Each row comes from the steps of one walk. Every step used is in the known rows, and no mark comes twice. Write the walk behind each row, first mark first.
Known rows:
pilemol, daropam, budam, pupu, neliru: [ 37.8   5.1 -38.0  32.6 -31.8  51.8  27.1  38.6   1.0   8.9 -15.2 -11.1
   1.2  14.2   1.4   7.0 -16.4 -37.7 -19.8   9.1 -21.7]
sisu, neliru: [ 32.2  -7.1 -44.7  17.6   7.4  -0.3  -1.9 -13.2   7.4  36.0  13.7   9.0
 -14.6   5.2   8.3   1.6  -2.0  -5.7 -20.1 -14.6  51.7]
pupu, neliru, sisu, daropam: [ 58.7   5.6 -41.8  12.7  -2.5 -16.5  31.6   4.1  29.2  42.8   7.6 -11.7
   2.5  14.4 -15.7  18.4 -11.8  -8.9 -12.9  14.0  18.7]
neliru, sisu, daropam: [ 40.1  -0.3 -12.6  18.8  11.1 -21.5  20.1  -0.1   5.9  51.8   2.7 -14.4
  -9.0   7.9 -17.1  24.1  -3.9   6.2  -3.4   7.6  17.5]
neliru, sisu: [ 14.0  14.7   3.3  14.8 -18.5 -11.7   7.8   7.9  -3.4 -20.8 -15.5  -8.6
   1.4   1.2 -24.8  13.5 -10.0  11.8  -0.1  17.6 -10.6]
puti, pupu, pilemol: [ 17.1  24.1 -79.5  -8.5  11.3  -3.9  13.3  -8.3  -3.6 -20.6  11.6 -10.8
 -23.0  48.5  27.0 -24.5 -25.2 -32.3  -3.2  15.5  30.6]
puti, pupu, neliru, sisu: [ 49.4  27.2 -38.7  -1.7 -28.5  -4.1  21.6   0.7  15.8 -39.0 -12.9  -7.0
   4.3  30.8  -8.7  -3.1 -14.7 -20.5 -15.0  38.4  -0.5]
sisu, daropam, budam, pupu: [  7.4 -19.0  14.3  66.8  -5.0  23.7   0.2  36.0 -53.6  75.4 -22.6 -20.6
 -24.0  22.8  -1.5  32.2   2.4  -6.8  -7.4  -7.4 -24.5]
pupu, neliru, sisu: [ 41.3  23.7 -40.3   5.9 -37.1  -2.5  25.3  15.2  27.3 -34.5  -7.8  -5.2
  19.6  11.5 -20.4   7.1 -20.9 -11.1 -13.9  28.8  -8.9]
budam, daropam, sisu, pupu: [ 21.8  -3.8  16.3 -26.3  19.2 -11.2   7.6   5.7 -65.1   9.1 -12.4  -3.4
   4.4  28.1  -9.5  29.3 -25.2  -5.6  -7.7  10.4  -2.3]
puti, pupu, neliru, sisu, daropam, budam: [ 35.5  -2.0   5.4  18.6  12.9  18.9  10.7   8.2  -8.8  50.4 -17.4 -32.1
 -34.0  16.0  -8.0  13.7   3.1 -30.8 -23.0  17.1  24.3]
puti, pupu, pilemol, daropam, sisu: [  5.6  10.7  -0.1   2.5  22.3  28.9   5.0  11.4 -59.3 -32.3 -22.6 -21.1
 -38.5  18.0 -14.3  10.9 -63.1 -22.7 -10.4  11.9  24.3]
pilemol, daropam, budam: [ -6.1  -4.4  54.5  15.1  20.0  67.5   4.5  15.9 -27.1  19.8 -32.1 -29.9
 -49.2 -36.3 -12.6   4.4   3.5 -22.9  -8.7  -4.0  10.1]
budam, daropam: [ 13.5  11.8  -9.9   4.2 -16.2   7.0 -11.6  50.9 -10.0  18.8  -9.3   3.2
  19.4  -1.4 -25.7  24.7   4.1  -2.4   1.0 -13.8 -40.1]
daropam, sisu, neliru, pupu: [ 30.5 -46.1  10.1  37.3  23.7  10.3   0.7  -5.3 -58.9   4.8 -18.5 -12.4
   4.4  17.7 -12.2  -0.3  -8.0   3.8 -14.3  -2.1  16.0]
sisu, daropam, budam, pupu, puti: [ 47.0   8.3  -6.0  66.5  15.0  23.6   1.3  39.2 -73.8  47.8 -17.3 -29.9
   1.3  41.6  -3.2   9.4   5.5 -39.1  -4.2  -6.5 -35.7]
sisu, daropam: [ 30.5 -11.6 -13.7   8.5  24.3 -15.1  13.8  -5.9  11.3  66.0  14.6  -9.4
 -10.1   7.4  -0.7  13.5   2.9  -1.8  -3.6  -5.0  25.5]
daropam, budam, pupu, neliru: [ 34.4   2.9 -47.8  32.6 -38.0  34.6  20.5  36.8   5.2  11.1 -10.1  -8.3
  12.2  28.1   4.6   8.3 -14.8 -34.0 -22.3  12.2 -22.7]
neliru, pupu: [ 11.5 -38.5  32.5  23.9  16.6  13.8   9.6  -4.1 -38.2 -12.8 -20.3 -16.4
  15.3   3.7  -8.2 -13.2  17.4   9.3   7.1   4.2 -22.3]
budam, pupu: [  0.7  -9.0  -2.4  52.0 -21.7   7.6   0.1  28.9 -42.3  25.6 -17.0  -1.4
  -0.8  24.5   1.0  21.1  -2.0   4.4   3.2  -4.4 -40.2]

Write each row's walk:
[ 51.1  16.2 -58.3 -21.1 -13.1   9.0  20.7  -9.1  28.3 -24.8   5.4   0.8
   3.3  42.9  21.8 -24.1  -7.1 -48.2 -22.5  28.4  13.9] => puti, pupu, neliru
[  2.5  -4.1   9.1  14.1  21.3  34.1  10.9  20.3 -65.4 -33.8 -26.5 -25.5
 -22.3   6.5 -24.7  12.4 -61.2 -11.3  -5.5   6.8  10.5] => neliru, pupu, pilemol, daropam, sisu
[ 32.8   4.0  12.0 -22.3  10.3 -19.3  30.0 -23.8 -24.4  -3.8  -6.4  -3.1
  -2.1  13.8  -0.4   8.2  -0.6   3.7   0.4  24.3   7.9] => neliru, sisu, pupu
[ 37.9  18.1 -30.0  36.3 -45.0  12.7  22.8  34.2  -2.6 -12.9 -23.9 -14.4
  10.0  20.3 -21.3  20.1 -20.8 -13.1 -15.9  25.5 -26.7] => daropam, budam, pupu, neliru, sisu
[ 42.2  19.6 -42.6  31.0 -48.8   1.9  24.8  28.0   6.4 -21.2 -16.5  -6.0
  19.0  23.5 -19.7  17.4 -22.2  -6.9 -10.8  26.0 -28.9] => budam, pupu, neliru, sisu
[ -2.8  -2.5  38.3   6.0  17.1  30.7  -1.5  15.6 -58.7 -23.5 -27.8 -16.1
 -29.6  -5.6 -27.9  22.1 -50.8  -6.7  -9.0   4.2   9.4] => pilemol, daropam, sisu
[ 31.3  -4.8 -35.3  21.9   2.6  -0.7 -20.1  22.9 -34.9  33.2  -2.4   5.2
  -7.6  20.0 -18.5  31.3 -34.0  -8.9 -29.2 -13.9  34.9] => budam, daropam, sisu, neliru
[ 41.6  18.9 -20.6  38.0 -39.5  29.5  28.2  33.4  -3.7 -15.4 -29.5 -17.3
  -1.6   7.3 -24.7  17.5 -21.9 -15.9 -13.3  23.9 -25.0] => pilemol, daropam, budam, pupu, neliru, sisu
[ 14.4  -5.9 -61.6  18.1   9.4   8.5  26.1   8.8 -13.0 -21.1   4.4 -18.8
  10.6  22.8   5.5 -19.9 -22.6  -9.5   7.0   5.3   3.8] => neliru, pupu, pilemol
[ 55.6   9.3 -56.6 -33.0 -10.2   4.1  42.4  -9.7  29.7  -9.7  14.7   4.3
  22.6  24.4  17.2 -10.0 -12.0 -33.4 -18.1  22.2  11.8] => sisu, pupu, neliru
[ 65.2  -8.3   0.9  46.6  40.1  32.3   8.3  10.8 -82.5  -4.7 -19.7 -28.6
   9.4  26.3 -14.0 -14.0  -2.6 -33.7  -6.7  -5.5  -6.3] => pilemol, daropam, sisu, neliru, pupu, puti
[ 31.2  -4.4 -46.7  37.3  11.1  22.7   2.3  12.5 -43.8  23.1  -5.4  -3.9
 -33.9  16.0  -6.3  20.7 -50.2 -13.8 -25.6 -11.4  50.3] => budam, pupu, pilemol, daropam, sisu, neliru
[ 54.3   7.8 -36.9 -31.0  -2.3  18.7  41.2  -2.4   1.0 -22.8  -1.0  -3.7
   9.4  20.9   4.2   1.0 -35.7 -36.8 -22.1  24.0  14.7] => pilemol, daropam, sisu, pupu, neliru
[ 65.1   8.2 -40.2   7.9   4.7 -18.3  29.7  -5.4  21.8  39.4   4.4 -14.5
  -7.5  29.4  -7.0  11.6  -7.2 -16.8 -15.4  20.6  24.0] => puti, pupu, neliru, sisu, daropam
[ 51.2   6.9 -46.8 -29.6  -7.4   2.9  34.2  -2.9   3.0 -19.7   6.3  -0.3
  20.7  34.4   8.3   3.4 -34.7 -32.8 -24.3  26.4  13.9] => daropam, sisu, pupu, neliru
[ 46.4  -0.4 -53.2  35.5 -29.3  29.0  25.0  36.1   8.4  33.6  -5.4 -11.2
   8.6  30.5   4.0  13.6 -14.4 -34.7 -24.0  10.0 -14.9] => sisu, daropam, budam, pupu, neliru
[ 20.8  -7.5  36.9 -27.2  36.0   9.6  23.2 -17.4 -64.0  -4.5 -16.0  -9.9
 -23.5   8.7  -2.7  13.1 -28.8  -7.9  -5.5  13.7  20.5] => pilemol, daropam, sisu, pupu
[ 12.0 -15.0  13.9  71.4 -10.1  19.9   4.0  37.9 -55.9  68.6 -30.4 -23.4
 -22.6  22.4 -10.2  36.7  -1.2  -2.6  -8.1  -1.5 -28.8] => neliru, sisu, daropam, budam, pupu
[ 37.6  -0.2 -45.0  14.8  24.9  18.7   0.8  -6.9 -36.7  12.3  -3.2  -5.5
 -44.6  21.5   0.7   6.2 -45.2 -24.4 -27.6  -2.5  70.2] => puti, pupu, pilemol, daropam, sisu, neliru
